What can hang from each mark:
zilis: pivad zifel
fezek: temufer
temufer: fezek pivad romap
pivad: temufer zilis
zifel: fezek romap zilis
romap: zifel

Every row comes from one small tree of marks. The marks that hang from a mark follow it in brackets, in alphabetical order. Every link used is in the known rows. Which tree was each row made from?
Known rows:
fezek(temufer(pivad(zilis) romap)): [-1.85  0.52  1.65  0.99 -0.86  3.48  1.88  0.53  3.33 -0.49 -1.07  1.51
 -2.15 -2.72 -2.26 -1.64  2.69  4.35  0.12  2.89 -1.57 -0.24  0.12  0.44
  1.09 -1.31  3.02  3.68 -1.27  0.65  1.06  0.90  0.50 -2.07 -1.43  1.40
 -0.48  0.13]
zifel(fezek(temufer(romap))): [ 0.16 -0.95  1.00  1.06  0.31  5.49  0.61  1.47  1.85 -1.10  0.32 -0.40
 -1.87 -1.48 -0.06 -1.30  1.26  1.84 -0.39  0.46 -0.48  2.44 -2.46  0.22
  0.92  0.24  1.34  2.06  2.16  1.30 -0.60 -0.61  1.03  1.46 -0.26  1.15
 -0.97  1.94]
temufer(fezek pivad(zilis) romap(zifel)): [-2.25  1.85  3.55 -1.75  0.84 -0.49  1.69 -0.58  4.53 -1.89 -0.80  1.72
 -4.26  0.99 -1.03  0.93 -0.97  3.08 -0.58  2.38  0.77  0.21  2.41 -1.30
 -1.06 -1.06  1.00  1.27  0.06 -3.30  1.32  2.83 -2.26 -3.52 -2.26 -0.89
  1.57  0.65]
temufer(fezek): [-0.38  0.10  2.21 -0.45  0.94  4.80  2.49 -0.20  0.95 -0.55  0.87  2.69
 -2.70 -2.58  0.29 -0.33 -0.93  1.35  0.96  0.53  0.96  0.31  2.06  0.27
  2.06  0.04 -0.84  3.11  0.26  0.32  0.29  0.02 -0.29 -1.99 -0.55 -0.13
  1.82  3.57]
fezek(temufer(romap)): [-0.12 -0.45  0.46  3.32 -0.63  6.05  3.06  0.52  2.62 -1.00  0.90  1.31
 -1.99 -3.06 -1.18 -1.45  2.07  2.68  2.01  2.25 -0.40  0.89 -0.91  0.77
  1.78 -0.65  1.95  5.08 -0.23  2.17  0.15  0.42  1.42  0.25  0.66  2.65
  0.03  1.00]
zilis(pivad zifel(fezek romap)): [-0.18 -4.55 -0.70  1.91  1.86  1.21 -1.78 -0.49 -3.16  0.74  1.31 -1.83
  2.28  1.82 -1.44  1.46 -0.55  0.48  0.39  1.12  0.27 -0.08  2.95  2.72
 -1.12 -0.13  1.19 -1.74  5.35  0.00 -0.88  3.96 -1.09  2.50  1.37  0.74
  1.50  4.54]
pivad(temufer(fezek romap) zilis(zifel)): [-1.07  1.42  0.46  1.64  0.06  3.19  4.33 -2.14  4.25 -4.16  2.45  0.79
 -1.09  0.07 -3.83  1.39 -0.51  2.07  0.77  1.16 -1.32  0.27  1.78  0.14
  0.16 -2.32  3.96  0.30  4.16 -0.87  2.78 -2.58 -0.36 -0.79  0.56 -0.46
  1.93  2.27]
zilis(zifel(fezek)): [ 0.24 -3.39  2.43  1.42  1.94  2.82  0.04 -0.30 -3.08 -0.02  0.46 -0.64
  0.44 -0.20 -0.65  1.95 -1.00  0.78  0.88 -0.09  0.59  0.37  1.53  0.20
  0.67  0.38  0.02 -0.64  3.50  0.51  0.76 -1.76 -0.56  1.81  1.46  0.66
  1.30  6.05]
fezek(temufer(pivad)): [-1.91 -1.49  1.82  1.28 -0.64  3.78  0.87  1.24  0.02  1.96 -2.21  3.49
 -2.03 -4.23 -3.12 -2.20  3.21  1.74  1.06  2.65 -0.29  0.04  1.11  2.12
  2.50 -1.47  0.39  4.65 -1.37  0.99  0.87 -0.99  0.78 -1.53 -1.07  2.57
 -0.18  0.64]
temufer(fezek pivad(zilis(zifel)) romap): [-2.08  0.43  1.76 -1.55  0.33  0.63  2.50 -1.42  4.60 -2.01  0.44  1.09
 -2.81 -0.84 -2.41  1.40 -1.70  3.59 -0.84  2.73 -0.08  0.75  2.15 -0.81
 -1.30 -1.41  2.11 -0.06  0.21 -3.25  0.65  3.50 -2.49 -4.04 -2.01 -0.60
  2.21  1.99]
zifel(romap): [ 0.16 -1.48  1.13  3.13  3.02  6.20  0.34 -0.12 -1.49 -0.56  2.68 -0.40
  0.30 -1.52  1.48 -1.54  1.34  2.33  3.58  2.08  0.66 -1.88  2.48  1.51
  1.84  0.28  1.09  5.33  1.03  2.92  0.08  3.11  0.44  0.03  2.73  0.24
 -0.07  1.62]
zifel(fezek(temufer) romap zilis): [-0.10 -2.13  1.36  3.45  2.62  5.02 -3.15  1.63 -2.92  0.74  1.14 -3.09
 -1.15  0.24  2.27 -2.28  3.47  4.75  2.09 -0.43 -2.97  0.43 -0.26  0.50
  1.51 -0.59  2.79  2.81  4.05  1.62  0.00 -0.49  0.60  1.07  0.36 -0.93
 -1.17 -0.12]
zilis(pivad(temufer(romap)) zifel(fezek)): [ 0.67 -3.22 -0.97  1.56 -0.04  1.34  1.44 -1.03  0.78 -0.96  1.21  0.42
  1.27  0.73 -5.07  2.33 -0.12 -1.43 -1.30  1.89 -0.47  0.80  1.17  2.37
 -1.12 -1.06  1.91 -2.24  4.55 -0.38  0.37  1.48 -0.58  2.75  1.03  2.29
  0.38  3.46]
romap(zifel(zilis)): [ 0.31 -1.31  5.02  3.46  1.84  1.47 -0.12 -0.65 -4.40  2.17  0.76  0.64
 -1.47  0.81  1.15  1.89  0.80  3.14  3.93  0.89 -2.00 -2.62  3.94 -0.55
  2.43 -0.24 -0.16  3.47  1.77  2.24  2.87 -1.13  0.32  0.42  1.65  0.64
  0.85  2.35]
romap(zifel(fezek(temufer) zilis)): [ 0.02 -2.32  3.91  2.83  1.54  1.44 -2.51  1.27 -4.03  2.04 -0.87 -0.57
 -2.27  2.19  0.69  0.81  2.08  3.05  1.87 -0.91 -2.24  0.43  0.92 -0.33
  1.74 -0.71  1.34  1.37  4.26  0.93  2.02 -4.55  0.71  2.20 -0.09  0.18
  0.06  1.29]
pivad(temufer zilis(zifel)): [-1.00 -0.57  2.52  3.58  0.82  3.69  2.20 -2.47 -1.15 -1.16  0.72  1.21
  1.56 -0.26 -4.29  1.13  1.19  1.60  2.41  0.84 -2.81 -2.65  3.98  1.10
  1.76 -1.76  3.03  1.09  3.72  2.28  4.51 -6.12  0.90  1.07  2.06  0.41
  0.93  3.77]

Write each row's tree:
[ 0.43 -0.62  2.69  1.28  2.03  2.73  0.29  0.43  1.18 -1.32  0.42 -0.25
 -1.76  1.71  0.80  1.43 -0.64  0.95  1.02  0.98  1.58  0.89  0.25 -0.85
 -0.61  0.85  0.09  1.44  2.42 -0.12  0.42  1.73 -0.54  1.74  1.21  0.48
 -0.46  2.49] => temufer(romap(zifel(fezek)))
[ 0.56 -1.80  5.16  2.18  2.55  1.04 -2.59  0.40 -4.56  1.83 -0.55 -0.73
 -1.72  2.12  1.71  1.53  0.88  2.67  1.81 -0.54 -1.49 -1.17  2.66 -1.07
  1.43  0.33 -0.42  0.58  3.76  1.13  2.04 -2.09 -0.17  1.31  0.54 -0.55
  0.18  2.95] => romap(zifel(fezek zilis))
[ 0.45 -2.66  0.19  2.42  0.44  3.30  0.76  0.29  0.26 -1.21  0.67 -1.12
 -0.49 -0.21 -1.49  1.49 -0.27  1.76  0.66  0.46 -0.14  2.77 -1.18  0.52
  0.25 -0.55  2.29 -0.17  4.13 -0.37  0.07 -1.42 -0.29  2.25  0.61  1.82
  0.75  3.69] => zilis(zifel(fezek(temufer(romap))))
[-1.83 -1.84  2.74  0.25  2.67  1.36 -2.00 -0.65 -1.55  0.22 -1.20 -1.37
  0.54  0.74 -1.17 -0.02  1.14  3.46  0.02  1.31 -0.61 -1.38  3.06  0.72
 -0.58 -0.95  1.49 -0.59  2.60 -0.55  1.54  1.21 -1.28 -1.11 -0.05 -1.32
  0.69  2.73] => temufer(pivad(zilis(zifel(fezek romap))))
[-0.63  1.29  0.20  1.00 -0.03  6.05  4.06 -0.37  4.63 -2.78  2.26  2.99
 -2.70 -2.48 -2.32 -0.93  0.38  0.37  0.31  2.11  0.10  1.26  0.44  0.56
  1.24 -1.13  1.59  3.90  1.30 -0.25  0.69 -0.26 -0.45 -1.00  0.62  1.21
 -0.14  0.39] => pivad(temufer(fezek romap))
[-2.84 -2.02  1.02  2.37  0.76  2.43 -0.17 -0.37 -0.47  0.76 -0.53  0.23
 -0.02 -1.14 -2.63 -1.05  2.75  3.88  2.28  2.46 -1.69 -0.51  2.36  2.18
  1.02 -2.46  3.65  1.98  1.68  0.10  1.92 -1.14  0.18 -0.52  0.07  0.99
  1.00  0.79] => fezek(temufer(pivad(zilis(zifel(romap)))))
[-1.92 -0.32  2.54  1.02 -0.12  3.14  0.53  0.35 -0.09  0.95 -2.16  2.66
 -1.84 -2.93 -3.08 -2.19  3.22  3.29  0.36  1.58 -1.59 -1.40  1.89  1.55
  2.01 -1.60  2.20  3.70 -1.05  1.74  2.44 -2.22  1.36 -1.76 -1.61  0.98
  0.20  1.75] => fezek(temufer(pivad(zilis)))
[-0.57 -2.45  2.83  2.10  1.17  2.56 -1.08  1.52 -1.94  0.83 -1.49  0.83
 -1.71  1.65 -0.55  0.26  1.02  0.34  1.47 -0.18  0.67  1.37  0.40  0.69
  1.58 -0.48  0.41  1.66  3.69  0.49  1.51 -4.80  1.05  2.94  0.56  1.15
 -0.15  2.63] => romap(zifel(fezek(temufer)))
[-2.36  0.03  0.17  2.41  1.89  3.62  1.85 -2.10  0.99 -2.90  2.17  0.11
  0.27  0.97 -2.69  0.31  0.26  2.12  2.41  0.65 -1.65 -0.50  3.41  1.22
  0.76 -2.46  4.23  1.02  5.43 -0.30  3.05 -3.83 -0.38 -0.13  1.41 -1.22
  1.74  1.37] => pivad(temufer(fezek) zilis(zifel(romap)))
[-0.47 -1.65  2.62  2.13 -0.08 -0.20  0.57 -0.76 -2.23  2.06  0.30  2.48
 -1.95  1.32 -2.50  1.54  0.59  0.89  1.85  1.05 -1.88 -1.34  4.67  1.31
  1.29 -1.57  0.84  1.63  3.25  0.08  2.12 -1.65 -0.77 -0.22 -0.08  0.82
  1.82  0.92] => romap(zifel(zilis(pivad(temufer(fezek)))))
[-0.28 -1.59  1.12  3.92 -1.15  1.12  1.01 -0.16 -0.06  1.21  1.27  0.04
 -2.11  0.36 -1.60  0.97  1.90  2.77  2.52  1.93 -2.33  0.12  0.89  0.95
  0.81 -1.33  2.68  2.69  1.87  1.19  0.87  1.03  0.46  0.91  0.06  2.98
  0.75  0.02] => fezek(temufer(romap(zifel(zilis(pivad)))))
[ 0.18 -2.09 -0.19  4.25  1.10  3.74 -0.62 -0.88 -3.04  1.68  2.13 -0.58
  0.81 -0.67 -0.94 -1.25  3.40  2.58  2.66  2.18 -3.61 -3.13  3.82  3.17
  1.66 -1.29  2.74  3.52  2.69  3.26  0.98  2.80 -0.18 -0.20  1.78  0.55
 -0.31 -0.26] => zifel(romap zilis(pivad(temufer)))
[ 1.03 -2.33  1.69  1.68  0.71  2.43 -1.53 -0.16 -3.56  2.42 -0.71  0.30
 -0.40 -0.28 -1.88 -0.04  2.76  1.03 -1.17  0.04 -3.96 -1.88  2.50  2.08
  0.81 -0.30  0.78 -0.39  3.48  2.65  0.98 -0.40  0.16  0.67 -0.46 -0.21
 -0.88  2.61] => zifel(fezek zilis(pivad(temufer)))
[ 1.06 -2.58  3.84  1.44  1.12 -1.14 -2.75 -0.11 -4.99  2.50 -0.84 -0.71
 -1.09  2.79  0.12  2.24  0.33  1.52  0.57 -0.20 -1.75 -1.88  3.55  0.32
  0.29  0.09 -0.17 -0.79  3.79  1.03  1.37  0.18 -0.17  1.24 -0.29 -0.08
  1.03  3.96] => romap(zifel(fezek zilis(pivad)))
[-1.14 -3.91 -0.26  3.25  2.35  3.88 -1.01  0.84 -2.00 -0.35  1.75 -2.12
  0.83  0.64 -0.69  0.21  0.87  1.67  2.26  0.40  0.00  2.11  0.19  1.34
  0.40 -0.93  2.43  0.67  5.77  0.05  0.05 -1.80  0.04  2.84  1.68  0.65
  0.49  2.43] => zilis(zifel(fezek(temufer) romap))
[-0.15 -1.63  3.42  1.23  2.16  2.42 -0.40 -1.86 -2.51 -1.28 -0.19 -1.57
  0.75  1.01 -0.51  1.84 -0.37  2.80  0.57 -0.70 -1.46 -1.38  2.63 -0.62
  0.41 -0.07  1.82 -2.06  4.30  1.74  2.55 -3.56  0.55  1.17  0.60 -1.18
  1.68  6.54] => pivad(zilis(zifel(fezek)))
[-2.07  1.33  3.36 -2.47  0.61  2.03  1.20 -0.40  1.54 -0.42 -2.10  2.87
 -3.08 -2.40 -1.65 -0.83  0.35  3.18 -1.12  1.76 -0.16 -1.23  3.47 -0.21
  0.75 -0.89  0.31  1.76 -1.19 -0.96  1.27  0.83 -1.41 -4.64 -2.81 -1.67
  1.80  2.50] => temufer(fezek pivad(zilis))
[-0.25 -0.78  4.11  0.40  1.45 -0.45 -1.48  0.88  0.33  1.30 -0.90 -0.22
 -2.96  1.05  0.15  1.31  0.74  3.55 -0.40  2.05 -0.40 -0.08  1.20 -1.07
 -1.07 -0.01  0.15  0.89  0.94 -1.88  0.21  4.46 -1.88 -1.30 -0.95 -0.07
 -1.18  0.16] => temufer(pivad romap(zifel(fezek zilis)))
[ 0.50 -2.89  3.14  2.18  1.07 -0.34 -2.16 -0.09 -4.19  2.31 -1.09  0.13
 -0.67  2.66 -1.80  1.52  1.61  0.45  0.21  0.07 -2.27 -1.74  3.40  1.38
  0.63 -0.75  0.60 -0.09  5.11  1.32  2.09 -2.35  0.11  2.23  0.37  0.58
 -0.26  1.86] => romap(zifel(fezek zilis(pivad(temufer))))
[-0.90 -3.89 -1.95  4.15  0.70  2.27  1.19 -1.39 -1.62  0.63  2.38  0.58
  2.75  0.06 -5.05  0.76  0.60 -0.59  2.60  2.90 -0.88 -1.43  4.07  4.08
  0.18 -1.91  2.60  1.15  4.28  1.10  0.87  1.55 -0.13  2.22  3.15  2.81
  1.28  1.84] => zilis(pivad(temufer) zifel(romap))
[-0.33  1.60  2.03  2.62  0.29  5.56  3.16 -1.55  2.83 -3.18  1.31  1.04
 -0.32 -1.38 -2.18 -0.81  2.72  2.53  1.08  1.58 -2.26 -2.25  1.41  0.39
  1.38 -0.88  3.44  3.29  1.43  3.47  2.97 -1.64  1.14 -0.07  1.31  0.08
 -1.01  1.38] => pivad(temufer(romap) zilis)
[-0.82 -0.47  2.69 -0.62  1.16  0.99  0.25 -0.84  1.84 -1.68 -0.59 -0.51
 -0.70 -0.21 -1.67  1.37 -0.24  3.45 -1.53  1.94 -0.38 -0.48  1.45 -0.89
 -1.48 -0.18  1.75 -1.07  1.24 -1.19  0.80  3.22 -1.59 -1.31 -1.06 -0.29
  0.19  3.48] => temufer(pivad(zilis(zifel(fezek))) romap)
[-0.89  1.23  3.06 -0.28  0.43  2.66  1.65 -0.85  2.60 -1.19 -0.37  1.47
 -1.59 -2.68 -1.00 -0.75  1.22  4.09 -0.55  3.14 -0.37 -2.38  2.09 -0.60
  0.10 -0.25  1.57  2.63 -1.87  1.08  1.17  4.43 -0.89 -3.09 -1.05  0.10
 -0.33  2.01] => temufer(pivad(zilis) romap)
[-1.17  0.27  4.30 -1.01  1.51 -0.19 -1.03 -0.02  2.14 -0.79 -1.70 -0.35
 -2.35  2.03 -0.61  0.66  0.62  2.87 -1.61  1.99  0.66 -0.89  1.53 -1.24
 -1.54  0.16  0.88  0.00  1.17 -1.21  1.59  2.66 -1.17 -0.77 -1.25 -0.95
 -0.60  1.03] => temufer(pivad(zilis) romap(zifel(fezek)))
[-0.36 -0.12 -1.47  0.37 -1.28  3.11  3.81 -0.76  3.61 -1.15  1.55  3.23
 -1.50 -1.89 -4.23 -0.34  0.19 -0.99 -1.06  2.78 -0.15  0.21  1.54  2.13
  0.15 -0.96  1.21  2.12  1.13  0.10 -0.28  3.13 -0.75 -1.03 -0.30  1.82
  0.72  1.32] => zilis(pivad(temufer(fezek romap)))
[ 0.80 -2.33  0.66  3.38  1.89  2.87 -1.37 -0.77 -3.98  2.10  2.52 -1.74
  0.61 -0.99  0.95 -0.69  2.43  3.75  2.80  2.08 -2.86 -3.41  3.83  2.25
  1.13 -0.02  1.53  2.93  1.55  3.50 -0.30  5.62 -0.19 -0.84  1.46  0.21
  0.54  1.61] => zifel(romap zilis(pivad))
[-1.02 -3.69  1.45  0.77  0.29  1.96 -0.52  0.83 -1.61  1.35 -1.67  1.00
 -0.46 -1.15 -3.03  0.84  0.75  1.18 -0.05  0.71  0.02  1.91  0.45  1.64
  0.68 -1.37  1.04 -0.31  3.29 -1.43  0.65 -2.60 -0.24  1.28 -0.38  1.93
  0.60  3.32] => zilis(zifel(fezek(temufer(pivad))))
[-0.23 -0.68  2.14  0.78  0.22  2.61 -1.74  1.82  0.50  1.42 -1.00 -0.82
 -3.31 -1.63 -0.03 -1.16  3.24  4.49 -1.30  0.94 -2.63  1.14 -1.39  0.00
  0.48 -0.74  1.65  1.20  1.07 -0.33 -0.54  1.69 -0.18 -1.53 -2.26 -0.06
 -1.86 -0.39] => zifel(fezek(temufer(pivad romap)) zilis)
[-1.12  0.49  0.90  1.54  0.13  3.55  3.94 -0.14  4.53 -2.28  1.82  3.15
 -2.88  0.12 -2.48  0.88 -0.49 -0.47  1.42  2.29  0.92  1.48  1.06  0.32
  0.75 -1.27  1.42  3.82  2.71 -1.74  1.60 -1.58 -0.72  0.19  0.98  1.24
  0.31 -0.67] => pivad(temufer(fezek romap(zifel)))
[-1.42  0.71  4.26  0.54  0.65  0.40  0.88 -0.45  2.00 -0.70 -0.86  1.31
 -2.15  0.45 -1.59  0.85  0.72  3.24  0.70  3.28  0.28 -2.09  2.81 -0.82
 -0.53 -0.69  1.31  2.14 -0.61 -0.43  2.14  3.10 -1.07 -1.50 -0.19  0.38
  0.38  1.02] => temufer(pivad(zilis) romap(zifel))
[-1.24 -1.72  1.04  2.70  2.61  3.19 -1.50 -0.83 -1.86 -1.58  0.66 -3.17
  1.06  1.97 -0.26 -0.03  1.51  3.41  1.92 -0.36 -2.16 -0.09  1.38  0.68
  0.32 -1.01  4.02 -0.78  5.63  1.28  1.81 -3.68  0.78  2.13  0.88 -1.18
  1.26  3.36] => pivad(zilis(zifel(fezek(temufer) romap)))
[-0.23 -1.18 -0.80  2.70  1.13  3.22 -0.16 -0.58 -1.24  0.92  2.57  0.34
 -0.59 -0.62 -0.87 -0.93  2.13  2.34  1.66  1.44 -2.90 -1.71  3.58  2.96
  1.13 -1.62  2.57  3.14  3.05  1.11  0.02  2.79 -0.63 -1.30  0.13 -0.33
  0.47 -0.58] => zifel(romap zilis(pivad(temufer(fezek))))
[-0.31 -1.81 -1.98  1.22 -1.15  1.31  4.21 -1.64  2.88 -1.31  2.27  2.61
 -0.09 -0.85 -5.74  2.28 -1.84 -0.84 -0.01  2.49 -0.17  0.94  2.23  2.02
 -0.65 -2.11  2.12 -0.37  3.51 -1.55  0.21  1.63 -1.37  0.22  0.65  2.65
  2.18  2.40] => zilis(pivad(temufer(fezek romap)) zifel)
[-0.38  0.81  1.34  2.65  0.65  2.64  2.72 -0.47  2.77 -1.24  1.93  2.07
 -3.47  0.31 -1.86  0.86  0.36  1.91  1.72  1.84 -1.44  0.54  1.37 -0.05
  1.01 -1.72  1.90  3.29  2.99 -1.17  2.05 -1.48 -0.83 -0.66  0.29  0.55
  0.40 -1.15] => pivad(temufer(fezek romap(zifel(zilis))))
[-0.56  1.45  2.85  1.84  1.50  2.95  0.47 -0.97  2.14 -2.56  0.54 -0.05
 -0.82  2.79 -2.03  0.40  1.18  1.19  0.35  0.59 -1.64 -0.98  1.07 -0.07
 -0.03 -0.67  3.02  0.79  4.42  1.53  3.52 -3.87  0.82  2.25  1.07 -0.85
 -1.07  1.07] => pivad(temufer(romap(zifel(fezek))) zilis)
